Every row comes from one small tree of marks. The marks that hang from a mark follow it in brackets, in alphabetical order. Every link used is in the known rows. Which tree was each row made from?
Known rows
Y{D N}: [-1.94 -1.85 -4.24  1.33  1.89 -1.21  0.81 -1.06 -0.01 -2.09 -2.65 -1.62
 -0.67 -0.49 -0.99  2.45  2.13  0.41 -3.95  1.56 -4.51  1.55 -1.24  0.17
  3.75 -0.17  0.51 -0.38]
N{W{G V} Y{D{C}}}: [-0.91 -2.54 -5.81 -2.45  7.11 -1.91 -0.45 -3.03  2.88 -1.58 -1.47 -3.28
  1.11  0.20  2.33  1.64  2.07  0.11 -1.94 -0.98 -3.22  0.93 -1.44  2.06
 -1.14  0.91 -0.25  0.48]
S{K P{G{W{V}} Z}}: [-2.19 -1.93 -2.49  2.76  1.41 -1.34  1.03 -0.51  5.76 -1.18  0.23  2.88
  0.04  2.27  1.29 -0.30  1.73  4.31 -3.01  2.39 -2.53  8.57 -1.78 -2.14
 -5.95 -2.19 -2.12  2.37]
W{G}: [-2.71  0.23 -3.33  1.17  2.27  0.06  1.91 -0.53  1.33 -2.52  0.98  1.03
  1.59 -1.44  0.80  1.61  1.65  2.30 -1.89  1.60 -2.79  4.01  0.09  0.18
  0.21 -0.93 -1.17  2.30]
W{G V}: [-2.53 -0.69 -3.56  0.87  4.35  0.16  0.94 -0.59  1.29 -2.05  0.74  0.05
  0.46 -1.43  3.94  0.90  2.48  1.70 -1.94  0.88 -1.13  5.22 -0.76  0.12
 -1.49  0.89 -1.19  1.63]
V{W{G{H P}}}: [-3.87  0.26 -3.19  1.31  3.06  0.86  2.35 -0.26  2.39 -0.22 -0.65  1.16
  2.11 -0.96  2.55 -0.52 -0.79  2.05 -1.22  1.29 -2.73  6.38  1.55  1.03
  3.53  0.04 -1.41  2.71]
K{S{P{Z}}}: [-3.80  0.35 -1.59  1.96 -1.61 -1.11  0.77 -0.44  2.04 -1.01  2.98  1.53
 -0.41  0.94 -1.41  1.37  4.65  4.01 -2.23  4.65 -3.87  5.59 -1.71 -1.79
 -3.34 -1.96 -0.20  1.93]
V{W}: [-2.06 -0.86 -3.67  2.00  1.49 -1.02  1.46 -1.14  0.52 -1.62  0.35 -0.77
  0.68  0.27  1.50  0.56  1.51  1.37 -0.92  1.72 -2.60  4.74 -0.56 -0.11
  0.07  0.28  0.49  1.52]
W{G{H P} V}: [-4.68  0.68 -2.69  0.39  4.16  1.80  1.22  0.58  2.81 -0.12 -0.61  1.11
  1.65 -1.65  4.43 -0.90  0.63  2.44 -2.23  1.30 -1.04  6.48  1.00  0.99
  2.57 -0.45 -2.99  2.68]
D{C S{K P} Y}: [ 0.22 -1.65 -2.83  0.60  3.16 -0.77 -0.42 -2.54  2.71 -6.37  3.81  3.19
  0.32  2.73 -6.07  1.96  2.31  3.92 -2.30  0.82 -7.14  5.11 -1.03  1.66
 -2.54 -1.20  3.24  0.85]
D{C S{P}}: [-0.84 -0.34 -3.36  1.30  2.21 -0.57  0.37 -2.05  0.91 -4.51  3.05  1.52
  2.41  0.71 -4.35  1.14  4.13  3.73 -2.13  0.93 -5.25  3.43 -2.16  1.44
 -2.14 -1.44  1.63  1.72]
K{S{P{G}}}: [-3.09  0.09 -2.23  2.50 -0.53 -1.72  1.29 -0.49  1.02 -1.82  2.27  1.18
 -0.91 -0.65 -0.91  1.54  5.09  3.61 -2.56  4.61 -3.03  5.30 -1.27 -0.77
 -2.75 -2.67 -0.49  1.81]
Z{P{G{H}}}: [-3.57  0.62 -3.50  2.90  0.26 -0.44  2.82 -0.26  2.29 -0.04 -4.20  1.38
  2.69 -1.60  0.43  1.00  1.64  3.85 -2.42  1.72 -1.74  4.01  0.73 -0.38
  1.64 -4.36 -2.23  3.10]
D{S}: [-1.78  0.30 -3.11  1.59  0.67 -0.48  0.59 -1.86  0.42 -3.30  1.70  1.64
  2.12  0.28 -1.55 -0.05  5.64  2.77 -0.84  1.06 -3.65  3.15 -2.22  0.31
 -0.78 -1.40 -0.08  1.80]
V{W{G}}: [-2.19 -0.89 -4.01  1.74  3.22 -0.42  2.07 -1.12  1.11 -1.82  0.32  0.29
  1.10 -0.69  2.22  0.90  0.82  1.41 -1.09  0.91 -2.80  5.27  0.07  0.37
  0.17  1.12 -0.02  1.92]
W{G{P}}: [-3.59  1.49 -3.01  0.73  1.89  0.93  2.08 -0.40  1.99 -1.74  0.85  1.98
  2.12 -1.35  1.10  0.83 -0.34  2.57 -1.89  1.99 -2.85  5.46  1.32  0.40
  2.10 -1.32 -2.01  2.52]
Y{N}: [-2.44 -1.40 -3.22  1.03  0.56 -0.46  1.34 -0.81  0.00 -1.98 -1.45 -0.60
 -1.19 -0.40  0.88  2.31  1.69  1.26 -2.92  3.32 -3.29  3.29 -0.77  0.19
  3.23 -0.45 -0.53  1.42]
V{W{G{H P{Z}}}}: [-3.83  0.66 -3.30  1.30  2.75  1.04  2.69 -0.29  3.17  0.78 -1.68  1.71
  2.61 -0.10  2.58 -0.42 -1.35  2.46 -1.13  1.04 -3.23  6.38  1.50  0.36
  3.11  0.13 -1.74  3.17]
S{K P{G Z}}: [-1.76 -1.11 -2.90  2.30 -0.04 -1.13  1.46 -0.62  5.74 -1.25  1.17  2.99
  1.12  1.92 -0.97  0.53  2.17  5.09 -2.48  2.86 -3.69  7.50 -0.82 -2.36
 -3.46 -3.72 -0.91  2.10]
K{S{P{G{W} Z}}}: [-3.42  0.19 -1.79  2.96 -0.74 -1.72  1.73 -0.44  2.04 -0.60  0.65  2.17
 -0.78  0.59 -0.33  1.32  3.55  3.89 -2.83  4.15 -3.32  5.69 -1.73 -1.44
 -4.64 -2.05 -1.81  2.72]
D{C S{P{Z}} Y{N}}: [-0.02 -1.88 -3.95  0.11  3.52 -0.42  0.80 -2.29  1.07 -3.83 -0.13  2.09
  0.06  2.55 -5.02  4.13  0.07  3.26 -3.55  0.80 -7.36  3.92 -0.73  2.02
  0.33  0.15  2.49  0.97]
Y{D N{W}}: [-2.27 -2.52 -5.34  1.27  2.68 -1.40  0.43 -2.55  0.76 -1.80 -3.02 -1.93
 -0.47 -0.20  1.15  1.92  1.29 -0.09 -2.96  1.52 -4.08  1.99 -1.51  1.34
  3.39  0.59  1.51 -0.73]
S{K P{G{W} Z}}: [-2.19 -1.45 -2.38  2.96  0.23 -1.49  1.65 -0.51  5.79 -1.40  0.50  3.49
  0.68  2.15 -0.33  0.03  1.29  4.59 -2.98  2.71 -3.41  7.94 -1.28 -2.16
 -5.14 -3.21 -2.04  2.62]
Z{P{G{H W{V}}}}: [-3.91 -0.26 -3.25  3.44  1.53 -0.63  2.25  0.04  2.23 -0.05 -5.02  1.22
  1.61 -1.32  2.71  0.21  1.13  3.09 -2.86  1.05 -0.62  5.05 -0.36 -0.06
 -0.78 -2.82 -3.41  3.41]
Z{P{G{W{V}}}}: [-3.08 -0.44 -3.63  3.34  1.37 -1.32  2.19 -0.76  1.48 -1.00 -4.08  1.09
  1.14 -1.27  2.65  1.12  1.16  2.68 -2.68  0.99 -0.58  5.27 -0.86 -0.65
 -2.50 -1.99 -2.53  2.65]
G{H}: [-3.83  0.45 -2.36  1.59  0.30  0.16  1.48  0.57  1.77 -0.65 -0.20 -0.17
  1.77 -0.59  0.18 -0.03  2.54  2.86 -2.06  2.70 -2.75  2.91 -0.02  0.25
  2.47 -3.20 -1.69  2.86]

Which tree is each row?
[-0.94 -1.73 -3.67  0.47  2.34 -0.40  0.68 -1.96 -0.46 -3.97 -0.34  1.51
 -0.75  1.10 -2.23  2.68  2.29  1.79 -2.25  1.36 -5.39  3.69 -0.70  1.96
  2.07  0.15  1.16  0.42]	D{S Y{N}}
[-1.67 -2.13 -5.25 -1.58  2.71 -2.55 -0.26 -2.65  2.62 -1.03 -0.53 -3.21
  1.88  0.95  0.32  1.15  3.17  0.66 -1.18  0.98 -3.49  0.81 -1.28  0.90
 -0.15 -1.74 -0.55  0.41]	N{W Y{D}}
[-5.47  1.23 -1.36  1.78  1.36  1.09  1.29  0.92  3.72  1.70 -3.31  1.77
  1.45  0.95  4.02 -1.92 -1.68  2.70 -2.49  1.91 -1.65  6.46 -0.08 -0.09
  0.36 -1.01 -5.11  4.02]	G{H P{Z} W{V}}
[-2.93 -1.35 -4.83  0.82  4.43 -0.20  0.55 -2.30  2.09 -1.88  0.49 -0.54
  0.67 -0.96  5.74  0.32  1.45  1.12 -0.65  1.19 -0.95  5.25 -1.26  1.46
 -1.76  1.22  0.36  1.07]	N{W{G V}}
[-2.83 -0.16 -3.16  3.09  2.83 -0.84  2.13  0.50  1.51 -0.22 -3.92  0.22
  0.24 -1.02  3.56 -0.10  1.32  2.08 -2.86  1.41 -0.80  3.86 -0.83  0.51
 -1.23 -2.00 -4.00  3.44]	P{G{H W{V}}}
[-2.99  0.43 -3.71  1.11  2.47  0.41  2.57 -1.14  2.47 -0.10 -0.82  1.54
  2.08  0.07  2.41  0.46 -1.61  2.14 -0.91  1.00 -3.17  6.65  1.09 -0.12
  1.40  1.01 -0.97  2.35]	V{W{G{P{Z}}}}
[-4.12  1.82 -1.69  2.00 -0.66  0.17  2.07 -0.20  2.59 -0.03 -1.66  2.50
  1.70  1.31  1.24  0.01 -2.41  2.64 -2.10  2.28 -3.04  5.81  0.02 -0.82
 -1.07 -1.09 -3.91  3.51]	G{P{Z} W}
[-3.61  0.95 -3.22  0.16  3.53  1.16  1.52 -0.46  2.80  0.02 -0.85  1.75
  1.59 -0.43  4.21  0.31 -0.43  2.67 -1.78  0.95 -1.71  6.84  0.40 -0.59
  0.07  0.67 -2.31  2.23]	W{G{P{Z}} V}
[-5.53  0.68 -1.17  1.82  1.89  1.01  0.72  0.97  2.55  0.12 -1.77  0.97
  0.84 -0.22  3.97 -2.12 -0.56  2.04 -2.73  2.25 -0.95  6.43  0.02  1.03
  1.01 -1.13 -4.57  3.52]	G{H P W{V}}
[-4.94  2.61 -1.86  0.80 -0.71  1.42  2.01  0.62  3.65  1.76 -2.11  2.01
  3.23  0.65  0.52 -0.72 -0.96  4.06 -1.81  2.63 -3.52  4.85  1.53 -0.43
  4.26 -3.45 -3.34  3.63]	G{H P{Z}}
[-0.06 -0.98 -4.08 -1.69  3.08 -2.14 -0.16 -2.34  1.37 -2.79 -0.38 -1.70
  2.16  1.19 -4.34  1.73  4.87  1.67 -2.41 -0.57 -5.70 -1.14 -1.80  0.69
  0.00 -1.80 -0.85  1.26]	N{Y{D{C S}}}
[-1.22 -2.18 -4.53  0.23  3.05 -0.48  0.45 -3.19  0.12 -3.80 -0.57  1.32
 -0.61  1.24 -0.53  2.25  1.74  1.30 -1.41  1.39 -5.05  3.93 -0.93  2.85
  1.77  0.77  1.94  0.03]	D{S Y{N{W}}}
[-0.32 -2.20 -4.69 -0.45  4.80 -0.80  0.33 -2.56 -0.32 -3.67 -2.38 -1.58
 -2.54  1.10  0.52  4.59 -2.66  0.34 -2.79  1.59 -4.83  2.52  0.27  3.01
  1.70  1.85  2.73  0.24]	D{C Y{N{W{V}}}}
[-0.75 -1.76 -5.36 -1.97  3.71 -2.51 -0.27 -3.14  2.33 -1.79 -1.15 -3.43
  1.68  1.14 -0.91  1.86  2.07  0.53 -1.50  0.41 -4.48 -0.66 -1.31  1.63
 -0.11 -1.46  0.12  0.69]	N{W Y{D{C}}}
[-2.64  0.44 -3.21  2.86  2.21 -0.73  2.76  0.49  2.90  1.70 -5.88  1.24
  1.11  0.47  3.72  0.30 -0.11  2.89 -2.68  0.94 -1.58  4.03 -0.87 -0.85
 -1.93 -1.76 -4.82  4.11]	P{G{H W{V}} Z}
[-1.59 -3.10 -5.54  0.96  4.65 -1.15 -0.79 -3.60  0.65 -2.48 -2.75 -0.99
 -0.43  0.17  2.01  0.38  4.42 -0.15 -2.27 -0.09 -3.72  2.81 -3.41  1.92
  1.87  2.33  1.87 -1.24]	Y{D{S} N{W{V}}}
[ 0.15 -3.02 -2.95  0.20  3.41 -0.46 -0.25 -2.67  2.11 -6.13  1.61  2.97
 -1.38  2.64 -5.39  2.69  1.71  3.14 -3.45  1.46 -7.54  5.11 -0.98  2.27
  0.16 -0.11  3.35  0.52]	D{C S{K P} Y{N}}
[-3.10 -0.39 -4.46 -2.75  2.80 -0.49  1.34 -2.32  4.51  0.54 -0.70 -0.06
  2.85  0.82  2.71  0.76 -0.18  2.14 -0.46  1.62 -3.13  4.03  0.54  1.03
  0.78 -1.43 -2.82  2.62]	N{W{G{P{Z}}} Y}
[-2.97  0.08 -3.56  1.35  2.86  0.32  2.30 -1.11  1.69 -1.26  0.19  0.99
  1.68 -0.78  2.39  0.22 -0.81  1.72 -0.99  1.24 -2.74  6.59  1.11  0.58
  1.80  0.74 -0.67  2.09]	V{W{G{P}}}
[-3.93  0.26 -3.11  3.56  0.46 -0.71  2.89  0.02  2.36 -0.12 -4.71  1.81
  2.30 -1.42  1.03  0.58  0.73  3.33 -2.91  1.50 -1.46  4.32  0.13 -0.09
 -0.01 -3.76 -3.42  3.71]	Z{P{G{H W}}}
[-4.14 -0.58 -1.73  2.94  0.81 -1.35  0.92  0.24  1.69 -1.05  0.89  1.01
 -1.49 -0.60  1.38  0.16  4.90  3.16 -3.20  4.20 -1.88  6.12 -1.82 -0.24
 -3.63 -1.92 -2.01  2.58]	K{S{P{G{H W{V}}}}}
[-3.37 -0.26 -2.01  2.75  0.28 -1.73  1.24 -0.40  2.00 -0.55  0.38  1.68
 -1.38  0.57  1.21  1.03  4.00  3.60 -2.82  3.83 -2.35  6.39 -2.22 -1.56
 -5.42 -1.09 -1.89  2.35]	K{S{P{G{W{V}} Z}}}
[-0.35 -2.54 -4.72  0.79  4.00 -1.25 -0.53 -4.59  2.01 -4.42 -2.81  0.31
 -0.58  1.21 -1.85  0.88  3.12  0.33 -2.58 -0.15 -6.84  1.16 -2.96  2.25
  2.33  1.52  3.18 -0.40]	Y{D{C S{K}} N{W}}
[-2.78  1.08 -3.02  3.23  0.86 -0.73  3.45  0.43  3.02  1.58 -5.60  1.83
  1.81  0.36  1.63  0.65 -0.58  3.31 -2.58  1.35 -2.75  3.25 -0.27 -0.83
 -1.02 -2.91 -4.96  4.59]	P{G{H W} Z}
[-2.75 -0.99 -2.49  2.32  0.29 -0.51  1.62  0.12  6.57 -0.23  0.19  3.08
  1.69  1.69 -0.77 -0.42  2.16  5.47 -2.80  3.02 -3.62  7.23 -0.33 -1.80
 -1.82 -4.61 -1.58  2.90]	S{K P{G{H} Z}}
[-3.43 -0.74 -1.91  2.94  0.68 -1.77  0.86 -0.34  1.06 -1.84  1.65  0.91
 -1.86 -0.30  1.17  0.81  4.84  2.89 -2.93  4.09 -1.81  6.19 -2.15 -0.63
 -4.97 -1.27 -1.33  1.86]	K{S{P{G{W{V}}}}}
[-2.40 -2.52 -5.49  0.96  4.14 -0.94  0.96 -2.42  1.23 -1.95 -3.05 -1.27
 -0.20 -0.89  1.73  2.07  0.87 -0.15 -3.05  0.89 -4.20  2.50 -1.08  1.70
  3.57  1.28  1.01 -0.53]	Y{D N{W{G}}}
[-5.49  2.09 -1.13  2.03 -0.36  1.04  2.18  0.94  3.86  1.49 -3.03  2.61
  2.41  0.89  1.40 -1.31 -2.26  3.16 -2.60  2.43 -3.06  5.48  0.59 -0.09
  1.58 -2.47 -5.06  4.63]	G{H P{Z} W}
[-3.37 -0.19 -1.85  3.11 -0.36 -1.85  1.36 -0.29  1.08 -1.97  1.79  1.52
 -1.33 -0.33 -0.36  1.27  4.41  3.37 -3.02  4.46 -2.70  5.51 -1.67 -0.61
 -4.15 -2.21 -1.39  2.24]	K{S{P{G{W}}}}
[-2.26  1.54 -3.64  2.15  0.63 -0.39  3.30  0.13  2.77  1.85 -4.91  1.48
  2.39  0.14  0.84  1.04  0.48  3.95 -2.00  1.58 -3.15  2.67  0.34 -1.12
  1.13 -3.87 -3.43  3.82]	P{G{H} Z}
[-0.04 -2.30 -3.93  0.26  3.74 -0.48  0.28 -2.26  0.09 -5.22  1.09  1.48
 -0.47  1.54 -4.92  3.93  0.89  2.67 -3.57  1.10 -6.86  3.89 -0.58  2.91
  0.82 -0.06  2.91  0.49]	D{C S{P} Y{N}}
[-3.13  0.04 -3.43  3.48  0.23 -1.29  2.75 -0.67  1.50 -1.22 -3.94  1.62
  1.75 -1.21  0.96  1.59  0.70  2.99 -2.71  1.39 -1.52  4.64 -0.33 -0.59
 -1.69 -2.97 -2.64  2.94]	Z{P{G{W}}}
[-2.76 -2.56 -4.88  0.45  4.13  0.00  0.82 -2.17  1.12 -1.67 -2.07 -0.90
 -1.36 -0.96  5.37  1.40  0.93  0.39 -2.14  2.20 -1.85  4.84 -1.10  1.66
  2.06  2.03  0.24  0.85]	Y{N{W{G V}}}
[-3.14  0.55 -2.23  2.36 -0.90 -1.53  1.66 -0.57  2.08 -0.46  1.11  1.84
 -0.26  0.37 -0.77  1.71  4.20  4.22 -2.28  4.26 -3.52  5.39 -1.28 -1.63
 -3.33 -2.63 -0.93  2.24]	K{S{P{G Z}}}
[-0.21 -1.16 -3.62  0.06  3.02 -0.74  1.29 -1.41 -0.91 -3.98 -2.01 -0.69
 -2.10  0.84 -2.88  5.43 -2.46  1.18 -3.51  1.97 -6.03  1.67  0.90  2.19
  2.96  0.32  1.83  1.08]	D{C Y{N}}
[-1.35 -2.65 -4.89  0.02  5.19 -0.13  0.43 -3.13  0.48 -3.71 -0.85  1.47
 -0.95  0.67  1.55  2.01  1.68  1.04 -1.55  0.49 -4.17  4.97 -0.97  3.08
  1.10  2.33  1.58 -0.04]	D{S Y{N{W{G V}}}}
[-1.16 -2.03 -3.55 -1.35  1.74 -2.05 -0.50 -1.96  4.52 -1.60  1.23  0.00
  2.54  2.55 -3.92  0.34  6.04  3.13 -2.26  0.42 -5.36  2.61 -2.22 -1.16
 -1.87 -2.83 -1.41  0.93]	N{Y{D{S{K P{Z}}}}}
[-1.43 -1.77 -4.34  1.31  2.43 -0.96  0.38 -2.19 -0.10 -3.05 -2.13 -0.08
  0.17 -0.09 -2.12  1.41  4.67  0.74 -3.30  0.32 -5.26  1.64 -2.43  0.81
  3.29  0.32  0.70 -0.40]	Y{D{S} N}
[-3.72 -0.48 -3.06  0.95  4.61  0.78  0.96  0.45  2.22 -0.89 -0.46  0.14
  1.02 -1.69  4.03 -0.24  2.52  2.04 -2.33  0.90 -1.08  4.93 -0.27  0.64
  0.65 -0.14 -2.10  2.56]	W{G{H} V}
